Each row was made from one path, in order. Every step used is in the known rows, and no mark comes twice. Write each row's path.
(in the rows, 128 means zero)
Known rows:
vuzu > nune: [146  95 107 107 162 121 157  91 119 126 157 177 129 135  76 108 132 159
 131 181 145 132  84 112 101  77 185 122 141 122 124 128 147 163  51]
fener > zuzovom > vuzu > nune: [142  95  97  95 165 115 151  86 111 106 148 204 128 161  64 120 107 164
 110 189 167 137  81 132 116  31 190 128  91 113 119 145 156 178  42]
bozi > gosi > bugaf: [151 106 124  87 160 133 123  93 128 121 151 182 125 123  83 141 124 127
 127 127 146 118 101 102  95 140 134 134  95 136 109 125 144 120  50]
bugaf > kofo: [158 105 107  99 163 128 143  94 113 118 151 156 152 131 101 126 130 166
 142 142 116 144 111 115  71 100 164 135 120 126 143 123 134 158  99]
lega > bugaf > daro > vuzu > zuzovom: [134  93 115 108 181 121 137  81 119 105 106 167 161 144 168 136 137 125
 158 117 163 166  71 128 114 129 185 119 159 137 122 117 161 153 114]
sekuluz > kofo > bugaf > daro: [153  93  86  98 177 121 120  97 109 128 151 213 190 128  99 152 191 160
 173 165 112 126 128 139 145 184 149 121 158 139 144 107 124 155 101]
daro > vuzu > zuzovom: [139 111 125 113 169 120 152  83 111 108 137 163 128 139 126 125 117 142
 162 136 145 147  66  76 101  82 180 132 125 129 117 133 175 192  96]
lega > bozi: [149 102 109 104 166 127 156  90 135 112 115 171 135 141 109 151 144 171
 140 141 151 133  65 119  92 104 147 114 124 127 141 114 155 107  99]
sekuluz > kofo > bugaf > gosi > bozi: [161 117 106  98 169 110  87 100 111 123 160 238 164 121  70 130 216 151
 173 134 115  73 114 138 148 182 135 133 128 149 128  99 132 146  74]
kofo > bugaf: [153  99 112 100 167 124 132  90 122 137 149 187 145 131  72 150 162 170
 161 170 121 137  94 109 132 142 146 120 122 123 139 126 149 164  98]
gosi > bugaf > daro: [145 109 102  89 170 128 132  88 122 113 138 173 168 131 109 137 117 157
 125 132 136 134 108 139  89 152 162 116 145 135 130 119 135 125  45]
madufer > lega > turo: [152 114 119  98 168 124 156  88 129 114 139 157 119 159  62 124 183 183
 150 163 130 120 135 119  59 136 171 178 187 104 141 129 138 137 168]
bozi > lega > bugaf > daro > vuzu > zuzovom: [141 102 134 115 185 124 134  85 110 102  90 175 146 147 169 145 150 115
 163 115 161 161  75 128 119 138 187 143 183 135 142 129 155 166  90]
fener > zuzovom > vuzu > kofo: [148  96  98  95 165 110 142  94 107 105 153 204 144 151  62 136 108 188
 116 189 177 122  73 131 120  72 174 139  57 108 113 146 149 166  85]
daro > vuzu > nune: [142 105 103 103 171 128 150  91 120 113 152 172 134 135  89  98 130 145
 142 180 144 120 104 113 130  39 203 126 158 127 122 141 155 196  52]
sekuluz > kofo > bugaf > lega: [162 100 108 103 172 135 122 100  95 136 157 197 138 131  63 128 219 168
 191 173 109 127 129 119 148 210 148 158 144 129 143 131 121 191 116]
zuzovom > rofim: [145 104  97 103 167 121 155  86 121 129 137 176 121 135 126 130 117 170
 136 151 139 181  82 104  83  94 170 123  97 122 142 132 140 139 129]
kofo > sekuluz: [141  79  94  94 161 131 141  96 111 117 161 160 145 120 105 141 156 150
 126 160 117 136  95 107 139 117 156 127 124 128 130 130 145 146 111]
madufer > lega > bugaf: [148  93 126  89 175 127 149  83 135 127 124 171 133 145  84 125 196 170
 137 136 150 148  94 123  96 150 182 153 184 116 127 134 127 118 152]
kofo > bugaf > gosi > bozi > lega > turo: [165 137 133 110 169 113  87  99 117 117 129 213 123 143  70 145 205 148
 175 142 121  67 120 155 117 180 131 167 150 128 163 108 153 149  85]
fener > zuzovom: [155 102 103  93 164 120 160  81 123 116 152 188 154 148 108 157 111 172
 124 152 134 153  49  87 115  92 159 126  72 118 117 132 146 159  97]
daro > bugaf > kofo > sekuluz: [157 100  91  74 164 138 106 107 113  96 184 145 151  96  85 140 172 148
 122 164  93 118 127 118 132 137 162 141 147 133 143 121 127 171 104]
sekuluz > kofo: [156  93  97 107 169 127 150  94 107 115 153 178 151 128  93 135 169 165
 156 151 132 131 110 103 107 146 161 133 134 136 129 123 128 153 119]
gosi > bugaf > kofo > sekuluz: [151 101 100  86 160 143 110 104 103 101 169 161 155 111  85 126 156 141
 125 143  95 126 129 118 117 127 168 144 121 145 134 125 126 155  66]
vuzu > kofo > bugaf > gosi > bozi > lega > mifo: [163 141 122 100 169 113  93 108 122 124 167 237 162 116  46 148 188 159
 165 148 149  55 110 166 117 114 120 164 160 126 143 106 149 147  48]
sekuluz > kofo > bugaf: [158  96 101 105 172 127 127  97 108 128 157 204 155 126  68 145 201 168
 179 169 113 125 119 108 152 176 150 131 133 138 139 120 132 173 114]
sekuluz > kofo > bugaf > gosi: [161  93  93 100 172 113 111 101 114 137 158 216 160 134  67 140 216 156
 189 153 112  86 106 130 145 174 122 134 148 138 127 102 137 161  85]
daro > bugaf > gosi > bozi > lega > madufer: [165 153 125  89 175 118  91  92 142  99 152 186 129 112  76 123 189 164
 119 140 131  83  74 156  63 166 133 153 184 133 136 130 157 147  65]
lega > bugaf: [149  83 114 101 171 128 148  85 128 123 123 161 137 136 106 140 158 159
 138 135 160 161  81 124 113 152 166 120 126 128 128 126 142 123 137]
daro > bugaf: [157 112 109  84 168 129 135  90 132 112 163 151 130 111  76 144 144 172
 128 159 140 125  87 106 112 152 154 126 145 123 131 127 146 157  99]
daro > vuzu > lega > bugaf > kofo: [148 101 122 107 177 125 143  85 122 111 123 153 135 130 124 108 178 153
 134 130 112 149 118 135  96 106 220 142 168 123 125 132 148 167 145]
bugaf > lega > madufer: [154 113 110 102 171 131 150  87 122 124 149 149 125 143  87 105 163 187
 138 174 126 162  78 136  41 152 144 154 151 115 131 150 153 168 139]
daro > bugaf > gosi: [159 109 100  79 169 115 120  96 139 119 161 161 134 118  77 137 158 161
 139 139 138  85  81 129 103 154 127 130 162 123 123 110 150 143  69]
sekuluz > kofo > bugaf > daro > vuzu > zuzovom > fener: [145 113 107 107 181 118 114  87 113  95 167 221 175 139 120 161 182 133
 187 168 136 149  88 115 170 142 190 134 140 144 116 128 141 198 110]
daro > bugaf > gosi > bozi > lega > mifo: [163 154 120  80 171 124 105  98 137  98 160 187 139 105  73 154 162 145
 132 106 152  73 119 153  83 120 116 161 196 132 142 106 154 130  63]
lega > mifo: [148 110  98  94 166 130 169  87 132 116 157 156 154 129  91 156 123 169
 140 135 153 149 116 121  66  66 130 134 149 122 133 118 161 136 128]

Write each row's path:
[146 104 110  78 165 129 115  94 128 117 144 190 159 126 114 148 116 119
 122 125 145 120 109 137  92 149 132 124 125 137 116 113 135 103  33]	bozi > gosi > bugaf > daro
[164 119 106  83 166 133 123  97 123 103 168 146 144 108  80 133 143 171
 135 149 115 123 116 117  87 137 165 138 145 127 143 121 132 170  94]	daro > bugaf > kofo
[149  87  92  91 160 136 128 103 101 110 167 155 158 118 106 132 157 146
 131 155  93 134 119 118 116 100 163 139 122 132 142 123 129 161 111]	bugaf > kofo > sekuluz
[146  95  88  87 173 105 110  97 108 117 153 236 183 152  66 154 132 182
 135 203 156 117  92 169 155 112 164 128  85 109 128 130 141 168  58]	fener > zuzovom > vuzu > kofo > bugaf > daro
[149 119 135  75 167 135 123  94 150 115 121 203 118 141  72 140 179 139
 129 124 149  94  95 117  79 129 137 158 157 128 117 117 133  76  56]	madufer > lega > bozi > gosi > bugaf
[149  96 115  95 162 128 140  95 140 118 120 187 125 137 114 159 143 132
 137 134 159 116  70 116  93 103 114 119 105 129 128 108 154  85  86]	lega > bozi > gosi
[147 106 126  82 166 129 142  94 148 122 119 197 121 148  90 144 182 147
 133 137 149 103  85 115  77 102 133 153 162 118 125 114 138  79  96]	madufer > lega > bozi > gosi
[135  84  74  89 173 127 117 109 108 102 168 177 189 116 130 127 148 141
 130 186 128  98 114 148 170  94 183 133 153 127 123 132 135 169  83]	bugaf > daro > vuzu > kofo > sekuluz
[158  96 103 100 165 103 108 105 125 147 168 211 156 131  52 132 182 173
 171 181 134  69  71 140 141 147 127 132 124 117 121 110 143 162  55]	vuzu > kofo > bugaf > gosi
[133 107 109 105 169 116 175  81 121 118 140 160 114 139  64 131 136 184
 111 148 156 146 145 157  40  53 167 143 175 105 127 131 187 136 138]	zuzovom > vuzu > lega > mifo
[154 116 125  94 164 139 136  91 109 123 147 158 116 132  72 114 143 164
 138 139 135 132 107 117  92 181 159 154 130 125 129 143 132 160  67]	gosi > bugaf > lega
[155 103 127  91 165 135 110 102 130 138 125 207 113 141  82 155 190 134
 169 157 136 112  83 133 130 167 102 145 117 120 141 115 145 122  82]	kofo > bugaf > lega > bozi > gosi
[146 120 108  83 170 130 169  85 138 121 155 166 150 140  65 141 162 179
 138 139 144 136 129 120  48  66 150 165 210 109 128 127 144 130 139]	madufer > lega > mifo
[149 116 127  86 164 120 121  92 128  94 116 217 114 152  75 142 137 144
  93 125 133 110  95 149  70  78 168 150  74 125 113 118 157 105  45]	fener > zuzovom > vuzu > lega > bozi > gosi > bugaf > kofo
[147  97 100  89 167 117 151  83 111 103 135 188 135 158  83 144 104 174
 114 159 162 149  83 123 107  72 164 131  71 113 126 144 158 159  90]	fener > zuzovom > vuzu
[156 105 119  98 167 133 128  93 109 145 148 180 125 136  65 130 179 170
 170 174 115 139 103 121 134 181 143 148 134 115 145 137 138 184 100]	kofo > bugaf > lega
[151 117 111  96 162 110 117  90 124 121 147 193 145 127  98 121 143 153
 128 112 139  89  84 132  88 125 143 127 118 133 122 108 149 119  64]	bugaf > gosi > bozi
[149 109 119  67 163 145  95 111 130 100 144 196 140 126  79 136 207 116
 120 130 104  84 130 130 103 113 143 176 159 139 127 111 115  89  65]	madufer > lega > bozi > gosi > bugaf > kofo > sekuluz
[148  97  98  93 172 120 126  90 123 136 142 194 176 134 103 153 153 164
 156 166 118 139 104 145 132 154 147 111 147 123 145 114 142 149  83]	kofo > bugaf > daro
[143 115  92 110 191 117 126  85 127 117 150 204 179 131 108 115 230 177
 157 189  78 136 129 162 105 157 188 136 217 133 124 133 161 192 145]	sekuluz > kofo > bugaf > daro > vuzu > lega > madufer
[153 106 116 103 166 135 152  94 123 120 114 164 116 147 103 133 161 172
 149 145 146 133  75 133  86 143 142 141 138 119 146 125 141 125 101]	bugaf > lega > bozi
[151 102 118  94 169 112 109  89 131 118 126 193 144 130 112 124 172 143
 131  97 160 106  77 155 107 159 150 122 124 139 121 104 143  95  96]	lega > bugaf > gosi > bozi
[137 101  87  97 175 124 143  92 121 111 141 178 167 139 122 105 118 139
 134 174 140 122 116 146 126  50 202 117 186 127 128 130 145 179  35]	bugaf > daro > vuzu > nune
[134  69  81  88 179 128 108 106 115 100 144 176 190 120 139 131 176 130
 133 171 150 115 109 167 188 127 188 125 157 134 121 128 130 145 119]	lega > bugaf > daro > vuzu > kofo > sekuluz
[136 125 115  90 180 123 122  82 149 109 143 182 148 128 122 112 152 135
 103 148 111 125 107 159  53 123 171 142 181 130  97 139 171 138  75]	bozi > gosi > bugaf > daro > vuzu > lega > madufer
[138 110 114 106 177 117 120  87 112 118 132 195 167 140 128 144 142 137
 180 152 126 143  86 116 137 123 170 122 150 130 133 119 168 193  74]	kofo > bugaf > daro > vuzu > zuzovom
[143 102  88  96 175 119 134  99 118 110 151 178 181 130 123 123 121 161
 142 174 150 104 106 143 127  94 183 125 151 123 126 132 139 168  75]	bugaf > daro > vuzu > kofo
[150  99 108  79 158 145  92 112 122  95 142 187 143 116 101 149 169 103
 122 125 113  97 110 133 117 113 125 142 103 151 128 102 131  93  50]	lega > bozi > gosi > bugaf > kofo > sekuluz
[160 119 115  95 163 135 126  95 113 109 154 161 147 125  79 121 130 161
 134 129 115 132 121 119  73 126 168 140 116 139 136 125 129 155  57]	gosi > bugaf > kofo
[147 105 121 123 163 113 170  82 126 122 137 150 103 147  86 126 167 184
 132 163 114 132 112 120  58 144 185 154 156 106 134 123 169 142 172]	vuzu > lega > turo
[151 110 124  88 163 134 122  96 142 110 121 193 122 131  94 156 139 127
 129 120 160 105  76 118  92 127 119 124 101 141 122 109 149  79  45]	lega > bozi > gosi > bugaf
[144 100 123  92 157 135 110 105 125 108 142 187 122 114  98 139 191 116
 101 130  89 100 108 132  96 124 159 150 126 139 118 103 144  92  67]	vuzu > lega > bozi > gosi > bugaf > kofo > sekuluz
[155 120 116  93 164 110  94  93 123 133 153 219 153 124  75 134 176 154
 156 132 122  83  88 138 128 152 132 122 120 134 131 104 151 139  56]	kofo > bugaf > gosi > bozi
[154  97 104  95 167 111 117  95 129 146 150 196 147 138  72 142 177 158
 168 152 119  98  82 132 130 144 118 125 139 124 130 108 154 153  67]	kofo > bugaf > gosi
[142  84 128 113 169 117 164  77 131 136 121 162 116 134 104 128 180 172
 118 141 135 162  75 126  94 158 194 128 151 116 115 126 157 124 154]	vuzu > lega > bugaf
[159 114 123  75 165 139 115 103 142 112 135 170  99 123  86 149 173 135
 138 146 152  97  81 129 108 177 113 150 140 121 134 116 142 111  83]	daro > bugaf > lega > bozi > gosi
